Each row was made from one small tree. The marks that hang from a mark follow it in brackets, in alphabetical order. Every link used is in the known rows. Write each row's tree.
Known rows
X(J L(K T)):  -6   0   9  21 -26  17  29 -10  16  45   1   1  -6   8   5 -19  -6  38  23   4 -28  -9 -11   0
D(C(G(F)) R):  -6 -50  26  16 -17  -8  -5 -51  11  31   2  -4 -13 -77   3 -29  18 -23 -17   6   6 -11  -5  18
K(L Q): -11  -2  -7   3 -11  13   9  -1   8 -59   0   1  17  41   5 -39   3 -20  12 -14  -2 -11   1 -11
J(X(L(F K))):   0  -6   5  23 -30  26  26 -14   5  67 -12 -10   8 -38  16  -3  -5  -4  -4   0   2  -8 -17  22
T(R):  -9  -9  18  10 -13  -7  13 -15  15 -12  -2   6  23 -24  -4 -30  11 -11 -10  -3  -7 -19 -10  -7
F(L(K T(R) X(J))): -13  16  15  15 -11   0  11   8 -11 -25   3  -5  -3  29  -3 -18  -7  38   3  -2 -35  -2 -19   3
Q(J(X(L(K T)))):   4  13  12  21 -14  16  19 -13   0  56   1   4   0  11  23 -16 -14  22   6   5 -14   1 -19  19
X(L(T)):  -7  -6  14  19 -14  20  13 -20  16  17  -2  10  15  -1  22 -32   5   3  12   7 -12 -13 -11 -10
J(X(L(F K T(R)))):  -5   0  11  26 -15  13  26 -16  -5  52  -7  -8  -9 -17  14  -2   6  13 -18  -3   1   0 -26  20
L(F T): -14  -1   8  16 -17  -7  13  -9  -3  13  -4  -4  16  28   4 -12   9   3 -11  13  -9  -5  -6   2
T(L(F)): -13  13  21   5 -29  -1   6 -13   2   0  -5   2  33 -12   7 -19  14 -37 -24   6   1 -20   8   0
G(F(L(K T(R) X))): -12   6  16  20  -1 -11   6  -5 -11 -42  -6  -7  -4  17   7  -7   0  22 -18  -6 -14   0 -18   7
F(L(K(Q) T)): -11 -10  -6  19  -3   8   7   7  -6 -54  -3  11   2  46  11 -22  -6   3  33   7  -5 -11 -20  -1
D(R):  -8 -19  19  12 -21  10   9 -31  13  14   4  12  14 -27  -3 -33  10 -17   1   6 -12 -15 -12   2
J(X(L(F K(Q) T(R)))):  -8 -10   2  26  -3  19  24  -7  -8  36 -10 -12 -14   9  15   1   9  16  -5  -8   6  -4 -27  15
L(F T X): -15  16  13  15 -12 -10   7   3 -15  10  -3 -19  21  57   7  -9   4   9 -16   6 -15   4  -3   0
X(J L(K)):  -2  -8  11  16 -34  22  30 -11  27  50  -4   2   3 -29   3 -21  -8  20  21   0 -24 -17  -6   2
D(C(G(F(L(T)))) R): -10 -45  22  19 -11   5 -17 -51  -6  -9   4  10 -25 -61  18 -35  17 -16 -11  18   2  -7 -14  20
J(X(L(F K T))):  -4   4   3  27 -22  22  26 -12  -6  63  -9 -11  -3  -3  20  -3  -3  12   0   6  -1   1 -22  21
C(G):  -6  -7  18  14 -16  -7   4 -12   9  -8  -1  -4  25 -12   8 -40   6 -30  11   8   2 -17  -2  11
G(F):  -8  -9  10  13 -19  -9  15 -27  15   3 -12  -5  18 -23  -2 -21   6  -1 -11   3  -4 -21  -4   0
D(C(G(F(L(K X)))) R):  -5 -37  27  19 -12  -2 -12 -29  -7   3   2  -8 -19 -56  14 -21   0 -13  -9   3   0   0 -11  28

Which tree is each row?
 -8  -1  14  22 -14  24  16 -27  -4  46  -7  -5   2 -27  20 -15  16   4 -27   1   1  -7 -22  11
J(X(L(F T(R))))
-12  11  17  18   0  -6   5   7 -13 -47   2   1   5  36   9 -19  -4  12   0  -4 -18   0 -22   1
F(L(K T(R) X))
-14  27  33   6  -9  -8   1  -5   0 -39   1  -7  36  -2   5 -32  13 -22 -28 -13  -8 -18   1 -13
T(L(X) R)
 -7   1   4  14  -7 -18  13  14 -11  18   0   2  -1  81   3   9  -3  19   0   5 -12   5  -1  12
L(F K(Q(J)) T)
 -4   6   3  16   6   5   2   0 -21 -31   0  10  -7  30  12 -16  -6  13   5   1  -8  -5 -28  18
F(L(K(Q(J(X))) T(R)))
-11 -34  22  18  -1 -14 -14 -34  -4 -34  -2   2 -18 -56  18 -32  17  -8 -20   8   6 -10 -13  11
D(C(G(F(L(T(R))))))
-15  36   4   6 -17   6  12   4  -7 -29   7 -19  10  75   0 -35  -5  32   1  -8 -38   8   1  -7
K(L(T X(J)))
 -8  12  14  12  11  -7  -5  19 -20 -51   4   8   0  75  13 -12  -8  22   2  -7 -22   3 -13   3
F(L(K(Q(J)) T(R) X))
-14   8  30   5 -21  -8   7 -15   3  -9  -4   5  27 -29   3 -18  24 -37 -41  -2   2 -19   6   0
T(L(F) R)
  2  -4   5  23 -22  28  27 -16  12  46  -7  -6  11 -40  16 -23 -10  -4  17  -3  -1 -14 -22  12
J(X(L(K)))
-12  20   7   4 -23   6   7   7  -8 -19  -1 -16  25  46   9 -19   1 -13 -23 -11 -13   9  10   2
K(L(F X))
 -6 -15  14  15 -17   6  -6 -27   4 -32 -12   3  14 -50  15 -34   8 -28  -4  13   6 -24  -3  20
C(G(F(L)))
  3  10  18  21  -7   9  19 -15   1  48   2   7  -8  -3  18 -14  -6  22  -9  -5 -13   0 -24  19
Q(J(X(L(K T(R)))))
 -6   2  15  21  -6  25  15 -29   4  21  -4  -2   6 -31  18 -33  11   8  -8  -1  -4 -12 -28   0
J(X(L(T(R))))
-10 -13  22  18 -15  12  14 -19   9  30  -5   8   4 -14  18 -12  20   4 -23   1  -7  -7  -9   0
X(L(F T(R)))
 -8  -4  12  14  -1 -25  13  12 -10  13   0   4  -9  67  -2  12   6  22 -17  -3 -10   6  -5  13
L(F K(Q(J)) T(R))
-15  32  32   3 -17  -3   7  -7   2 -16   3 -15  27  -4  -7 -33  11   3 -24 -12 -26 -22   5 -10
T(L(X(J)) R)
-13   5  -2  20   4  -1   3   5 -16 -52 -10 -13  -2  57  11  -7  -6  26  11  -3  -9  -5 -14   3
G(F(L(K(Q) T X)))
-10   5  -2  12 -13  17   8  16  -6 -32  -6 -12   9  32   0 -18 -14  22  30  -3 -26 -16  -9  -1
F(L(K(Q) X(J)))
-17  24  20   7 -15  -7  14  15 -11  -5  -4 -23   8  33 -11   2  10  11 -22 -18 -15 -14   7   3
T(L(F K(Q) X(J)) R)
 -9  -6  17  19 -26   9  30  -9  10  59  -3   0 -16  -4   2   2   9  36 -13  -1 -23  -4  -9  11
X(J L(F K T(R)))
 -8  10  25   3 -11 -17   7   8  -4  -3  -1   8   9  26   3   5  11 -19 -30 -10  -1 -12  10  11
T(L(F K(Q(J))) R)
 -6 -61  11  19  -8   5 -10 -32   0 -13  -1   4 -30 -61  11 -21   9 -21   9   3  14 -12 -13  24
D(C(G(F(L(K(Q))))) R)
-12 -12   8  20 -15  13  27   0   6  39  -6  -3 -22  23   1   3  12  38  -1  -6 -17 -10  -9   7
X(J L(F K(Q) T(R)))
